What can hang from each mark
ludep: lezib
kobog: mifis
sadu: mifis peli
lezib: dokuno ludep mifis
peli: sadu
dokuno: lezib
mifis: gola lezib sadu

Each row was made from one small tree. The marks that hang from a mark follow it in brackets, in alphabetical order. Every link used is in the known rows. Write each row's tree.
Known rows
lezib{dokuno mifis{gola sadu}}: [-0.17  0.02 -0.45 -0.42 -0.38 -0.09  0.09 -0.01 -0.16  0.07  0.27 -0.01
 -0.33 -0.04  0.08  0.35]
lezib{dokuno ludep mifis{gola sadu}}: [-0.08 -0.05 -0.36 -0.39 -0.47 -0.17  0.09 -0.09 -0.03  0.07  0.37  0.03
 -0.25 -0.23  0.08  0.43]
dokuno{lezib}: [ 0.10  0.16 -0.09 -0.02  0.08  0.16 -0.19 -0.01 -0.20 -0.04 -0.01  0.02
  0.05 -0.06 -0.05  0.08]
kobog{mifis}: [ 0.04  0.00  0.01  0.08  0.15 -0.05 -0.08  0.27 -0.09 -0.04  0.07 -0.01
  0.17  0.10  0.03 -0.01]
sadu{mifis{gola} peli}: [-0.11  0.24 -0.18 -0.11 -0.15 -0.28  0.01  0.22 -0.27 -0.17  0.09  0.04
  0.18 -0.03 -0.06  0.16]
sadu{mifis}: [-0.11  0.12  0.03  0.06 -0.05 -0.01 -0.02  0.33 -0.13 -0.19 -0.02  0.05
  0.01 -0.21 -0.04  0.03]
dokuno{lezib{ludep mifis{sadu}}}: [ 0.10  0.08 -0.25 -0.20 -0.13  0.19 -0.08 -0.04 -0.02 -0.07  0.19 -0.03
 -0.02 -0.46 -0.10  0.14]
ludep{lezib{mifis{sadu{peli}}}}: [-0.09  0.13 -0.10  0.01 -0.24  0.04  0.03  0.07  0.01 -0.17  0.04  0.03
 -0.01 -0.26 -0.14 -0.01]
kobog{mifis{sadu}}: [ 0.08  0.03 -0.18 -0.11  0.03 -0.11  0.12  0.36 -0.09  0.01  0.21 -0.11
  0.13  0.24 -0.05 -0.03]
sadu{mifis{gola lezib}}: [-0.16  0.24 -0.43 -0.40 -0.35 -0.06  0.15  0.33 -0.35 -0.08  0.23  0.19
 -0.15  0.02 -0.06  0.07]
lezib{dokuno ludep mifis}: [-0.10 -0.20  0.00  0.01 -0.24  0.02 -0.24 -0.14  0.05 -0.03  0.06  0.15
 -0.18 -0.55  0.09  0.38]
sadu{mifis peli}: [-0.09  0.10  0.00  0.12 -0.03 -0.15 -0.11  0.25 -0.19 -0.24 -0.07  0.05
  0.22 -0.20 -0.13  0.09]
kobog{mifis{lezib{ludep} sadu}}: [ 0.14 -0.06 -0.37 -0.32 -0.24 -0.13  0.16  0.31 -0.11  0.07  0.41  0.07
  0.08  0.12 -0.13  0.01]
lezib{mifis}: [-0.13 -0.03 -0.05 -0.02  0.00  0.17 -0.09 -0.04  0.05 -0.09 -0.05  0.01
 -0.11 -0.37  0.04  0.00]
dokuno{lezib{ludep mifis{sadu{peli}}}}: [ 0.12  0.07 -0.28 -0.13 -0.11  0.04 -0.17 -0.13 -0.08 -0.11  0.15 -0.03
  0.19 -0.45 -0.19  0.20]
peli{sadu{mifis{gola}}}: [ 0.00  0.17 -0.22  0.02 -0.03 -0.12 -0.15  0.26 -0.12 -0.12  0.27  0.22
 -0.15 -0.06  0.14  0.13]
ludep{lezib{dokuno mifis{sadu{peli}}}}: [-0.15  0.02 -0.12  0.01 -0.38 -0.04 -0.13  0.05 -0.13 -0.12  0.05  0.12
 -0.15 -0.25 -0.08  0.29]

Write each row's tree
[-0.06 -0.02 -0.28 -0.14 -0.09 -0.05  0.03 -0.04  0.00 -0.07  0.06 -0.08
  0.06 -0.20 -0.12  0.04] | lezib{mifis{sadu{peli}}}
[-0.04 -0.20 -0.22 -0.12 -0.33 -0.20 -0.13 -0.15 -0.02 -0.01  0.16  0.04
 -0.01 -0.39 -0.06  0.42] | lezib{dokuno ludep mifis{sadu{peli}}}
[-0.06 -0.06 -0.40 -0.33 -0.44 -0.31  0.00 -0.18 -0.10  0.03  0.32  0.04
 -0.05 -0.23  0.00  0.48] | lezib{dokuno ludep mifis{gola sadu{peli}}}
[ 0.11  0.21 -0.45 -0.35 -0.21 -0.08 -0.04 -0.16 -0.16 -0.06  0.30 -0.03
  0.14 -0.28 -0.12  0.26] | dokuno{lezib{ludep mifis{gola sadu{peli}}}}
[-0.05  0.15 -0.38 -0.31 -0.42 -0.29  0.05  0.17 -0.30 -0.12  0.29  0.22
  0.12 -0.16 -0.13  0.21] | sadu{mifis{gola lezib{ludep}} peli}
[ 0.01 -0.02 -0.44 -0.20 -0.46 -0.21 -0.26  0.18 -0.28 -0.02  0.49  0.49
 -0.35 -0.19  0.13  0.48] | peli{sadu{mifis{gola lezib{dokuno ludep}}}}
[-0.23  0.15 -0.08 -0.08 -0.40  0.04 -0.13  0.01 -0.15 -0.09  0.10  0.22
 -0.36 -0.25  0.14  0.33] | ludep{lezib{dokuno mifis{gola}}}
[-0.16 -0.11 -0.26 -0.20 -0.27  0.03 -0.03  0.02 -0.08  0.02  0.11  0.00
 -0.28 -0.21  0.02  0.29] | lezib{dokuno mifis{sadu}}
[ 0.03 -0.05 -0.59 -0.61 -0.64 -0.27  0.22 -0.02 -0.24  0.23  0.52  0.16
 -0.27  0.18 -0.02  0.39] | mifis{gola lezib{dokuno ludep} sadu}
[ 0.00  0.05 -0.37 -0.33 -0.28 -0.23  0.15 -0.15  0.05 -0.02  0.31 -0.05
  0.08 -0.23 -0.07  0.19] | lezib{ludep mifis{gola sadu{peli}}}
[-0.04  0.27 -0.31 -0.25 -0.04  0.20 -0.15 -0.08 -0.23 -0.08  0.11  0.02
 -0.10 -0.25  0.04  0.15] | dokuno{lezib{mifis{gola}}}
[-0.13  0.05 -0.37 -0.38 -0.59 -0.22 -0.02  0.23 -0.37 -0.03  0.34  0.31
 -0.22 -0.17  0.00  0.45] | sadu{mifis{gola lezib{dokuno ludep}}}
[-0.07  0.05 -0.53 -0.22 -0.37 -0.14 -0.26  0.27 -0.41 -0.02  0.39  0.45
 -0.41  0.00  0.14  0.40] | peli{sadu{mifis{gola lezib{dokuno}}}}
[-0.01 -0.07 -0.40 -0.44 -0.53 -0.21  0.01 -0.11 -0.24  0.17  0.38  0.26
 -0.23  0.04  0.05  0.42] | mifis{gola lezib{dokuno ludep}}
[-0.19  0.17 -0.27 -0.27 -0.52 -0.01  0.08  0.10 -0.14 -0.02  0.26  0.12
 -0.41 -0.10  0.06  0.29] | ludep{lezib{dokuno mifis{gola sadu}}}
[-0.02  0.02 -0.71 -0.58 -0.53 -0.35  0.14 -0.02 -0.43  0.18  0.39  0.12
 -0.14  0.39 -0.10  0.37] | mifis{gola lezib{dokuno} sadu{peli}}
[ 0.00  0.28 -0.51 -0.44 -0.15  0.14  0.06  0.01 -0.23 -0.02  0.26 -0.07
 -0.13 -0.10 -0.04  0.14] | dokuno{lezib{mifis{gola sadu}}}
[-0.17  0.11 -0.48 -0.33 -0.49 -0.29 -0.09  0.23 -0.55 -0.08  0.22  0.28
 -0.08  0.04 -0.07  0.43] | sadu{mifis{gola lezib{dokuno}} peli}
[ 0.03  0.13 -0.68 -0.58 -0.38 -0.27  0.29  0.00 -0.29  0.13  0.38  0.04
  0.00  0.39 -0.16  0.06] | mifis{gola lezib sadu{peli}}
